Every row comes from one small tree of marks. Brackets hold a mark, then the marks that hang from it, in alphabetical order. Every link used is in the known rows. Which tree was each row made from?
Known rows:
(M (Q (F E Y))): [ -3   5   6   5   5  13  -2  -2  -4   4  -8  -4   4   3 -12   3  -4  20
  -8   2   1  32   5  -5]
(E M): [  3  -3  -6  -1  -3   0  -5  -2  -3   0   2   4   3  -1   6  -2  11 -14
  -6   4  -1 -10   3  -4]
(F E M): [  2  -6  -1   2   0   1 -16   2   2   1  -7   5   4  -3   0   4   1 -12
 -12  -5  -5  25   7   5]
(F (E M (Y Q))): [  5  -4 -10  -2  -3   6  -6  -2  -5   3   0  25  13   0   2 -11   8 -12
 -12  -2   4   2  10  -4]
(M E): [  5  -5   1   6  -2   7  -4  -6   0   0   1  -4   5   1  -9   2   7 -11
  -2  -1   1  11   2  -1]
(Y Q): [-1  2  6 -9  4  2  7  2  2 -2 -4  8  4  1  0 -5 -7  3  2 -7  2  4  1  1]
(Y (Q E F W)): [  0  13   5 -27  -8   0  10  -3   4  -3   0   3  -4  -6 -19  -5 -24  -2
   3   7  -7 -17   2  12]
(F (E M) (Y Q)): [  4  -4  -1  -1   7  12 -10   1  -3   1  -8  13  10   7  -4   2   0   0
 -13  -5  -1  22   9  -6]
(F E Y): [  3  -3  -2   9   6   9 -12   2  -1   4  -6  -1   2   7 -10   9  -5  12
 -10  -3  -1  30   6  -3]
(E (M (F Y) X)): [  4 -19   3   8   3   4   3  -6  -8   8  -1 -14  -2  11  -5   2  10 -29
 -20  -8   0  -8   5 -20]
(Q (E M) (F Y) W): [  4   3  -3 -14 -11   2  -6  -6  -3   0   3  -3  -6  -6 -20   8 -11 -16
  -8  15 -10 -12   9   3]
(F M Y): [ -1 -11   6   4   3   2 -10   2  -2  -1  -7  -1   1  -3  -3  16  -3 -13
  -9  -8  -6  30   8   2]
(Y (Q E)): [ -2  10   3 -11   1   2   5   1   1  -7   0   8   4  -1 -12  -2 -15  -5
  -1   1   0   8   4   2]
(Y (Q (E F))): [  0   4   0 -15  -2  -3   7  -3   2  -9  -1  14   6   2 -11   2 -11 -13
  -1   1   0   8   1  -1]
(F E M Y): [  2 -10   2   7   5   6 -19   3  -1   1 -10   1   4   0  -6  14  -3  -6
 -17  -7  -7  40  11   2]
(F (M X) (Y (Q W))): [  2 -17  14 -16   8   0  -1   6   3   4 -13   5   0   0 -10  11  -4 -22
  -9  -9  -9   2  12  -1]
(X (M F (Q (E Y)))): [  2  -7  -7  15  -6   8  10 -12  -8  -1   8  -4   9   2   0  -2  -9 -37
 -12   7  12  -6  13 -13]
(Y (Q F)): [ -2  10  10 -14  -2   3  14  -4   1   0  -3   0  -1  -1  -3  -7 -17   8
   1  -2  -2  -3  -4  10]
(Q E W): [  3   3  -5 -14  -6  -2  -4   1   3  -2   3   2  -3  -5 -16   1  -7  -9
   1  10  -5 -14   6   2]
(F (E (M Q X)) Y): [  1 -10   1   8  12  11  -8   1  -5   6  -9   4  10  11  -6   2  24  -9
 -18   3   1  20  12 -24]
(X (M Q)): [  0  -3   1   7   4   8   5  -3   1  -2  -2  -3   8   4  12   3  -2 -11
  -1  10   5  -7   7  -5]
(F (E (M Q X))): [  1  -5  -2   2   6   6  -5   0  -2   5  -6   6  10   8   0  -8  27 -14
 -15   5   2   1   8 -21]

Write each row's tree:
[  7 -12   3  -6   5  11  -2   0   0   9 -11   0   1   8 -15  -4 -14   3
 -10 -18   0   9   7  -6]
(M (F E (Y (Q W))))
[  0   6   9 -29 -10  -3   3  -1   4  -4  -3   5  -3 -12 -14   0 -23 -21
  -3   2 -13  -2   8  17]
(Y (Q E (F M) W))
[ -2  -1   8   9   3  12   9  -8  -2   0  -4 -11   3   4   3  11 -16  -1
  -6  11   1   4   7   0]
(X (M (Q (F Y))))
[ -1  -6  -6  -7  -7  -3  -6   3  -4  -3   2  19   8 -15 -10   1   6 -31
  -5   5  -2   7  19  -3]
(F (M (Q (E Y) W)))
[  5  -9  -6  -1   4  12 -16   3  -3   6  -9  11  10   2  -6   1  15   1
  -9   4  -1   7  14 -14]
(F (E (M (Q W))) Y)
[ 11 -17  -3   8  -4   5   0 -16   3  -4   1  -6   7   6   3  14  -1 -35
  -6   6   3 -10   4   1]
(X (M (E F)))
[ -2  -2   3  -6   2  -3   9  -3   0  -4  -2   5   5   7 -12   3  12 -23
  -6   8   3   4   4 -19]
(M (Q (E F)) X)
[  7 -15   3   0  -2  10   4  -7  -3   7  -2  -6   6   1 -11 -12  12 -20
  -2 -11   7  -4   7 -14]
(M E F (Q W))
[  4  -9   4  -2  10  10  -5   0  -1   5 -10   7   8  13  -7   3   7  -9
 -19  -2  -2  11  10 -12]
(F (E (M X)) (Y Q))
[  7 -15   0   9  -1   9   3 -14   1  -4  -3   0  14   6   5  10   9 -29
  -4   6   7  -2   7  -8]
(X (M (E F) Q))
[  7 -17   5  15   1  13  -2 -11  -7   4  -1 -18   2   7 -15   4  -3 -17
 -11 -16   4  24   5 -10]
(M E (F Y))
[ -3  11   3  -1  -6   7  10 -10   0  -6   3 -11   3  -1  -3   4 -19 -14
  -5  23   1  -8   6   3]
(X (M (Q E F)))
[  4 -12  -4  -6  -4   3   2  -3  -5   6  -2   2   5  -1   3 -15  17 -24
  -5  -6   3 -23   7 -17]
(E (M F (Q W)))
[  4   0  -3   2  -3   9 -11  -7  -5   5  -3  -3   1   3  -7   4  -3   2
 -15   7  -5  13   5   1]
(Q (F (E M) Y))
[  5 -16  -3 -14  -1  -5   4  -3   1   4  -5  13   5   3   1  -2  32 -30
  -5   7  -1 -34   6 -21]
(E F (M (Q W) X))
[  4 -14   1  21   8  18  -2  -7  -4   6  -8 -13   9  13   2   5 -10 -10
 -18  -4   8  17  11 -15]
(X (M (F E Y) Q))
[  2   1   1 -19 -10   0  13  -5  -1   5   2  13  -1  -9  -7 -10 -12  -1
   3   2  -1 -25   3  10]
(E (Y (Q F W)))
[ -2  -6   2  -2   4   2   4   0  -4   3  -3   5   7   4   4  -7  26 -21
  -9   6   2 -12   6 -20]
(E (M Q X))
[  4  -7  -3 -13  -4   0   5   1   0   3   0  20   5  -6  -3  -9  -3  -5
   4  -4   2 -20   7   2]
(E (Y (Q W)))
[  7  -1  -9  -7 -13   1  -4  -7  -1   9   2   6  -3  -5 -12  -7  -5   0
  -5   8  -3 -17   5   8]
(Q (F (E Y)) W)
[  2 -15   5  -2   2  -6  -4  -3  -1  -5  -5  -1  -1   3 -17  23  -1 -39
 -18   1  -8  23  10  -8]
(Q (E (F (M X) Y)))
[ -3 -10   7  12   7  10   6  -2  -8   4  -6  -8   4   6  -5  -2   0  -1
  -7 -15   9  25   5 -19]
(M (F Y) Q)
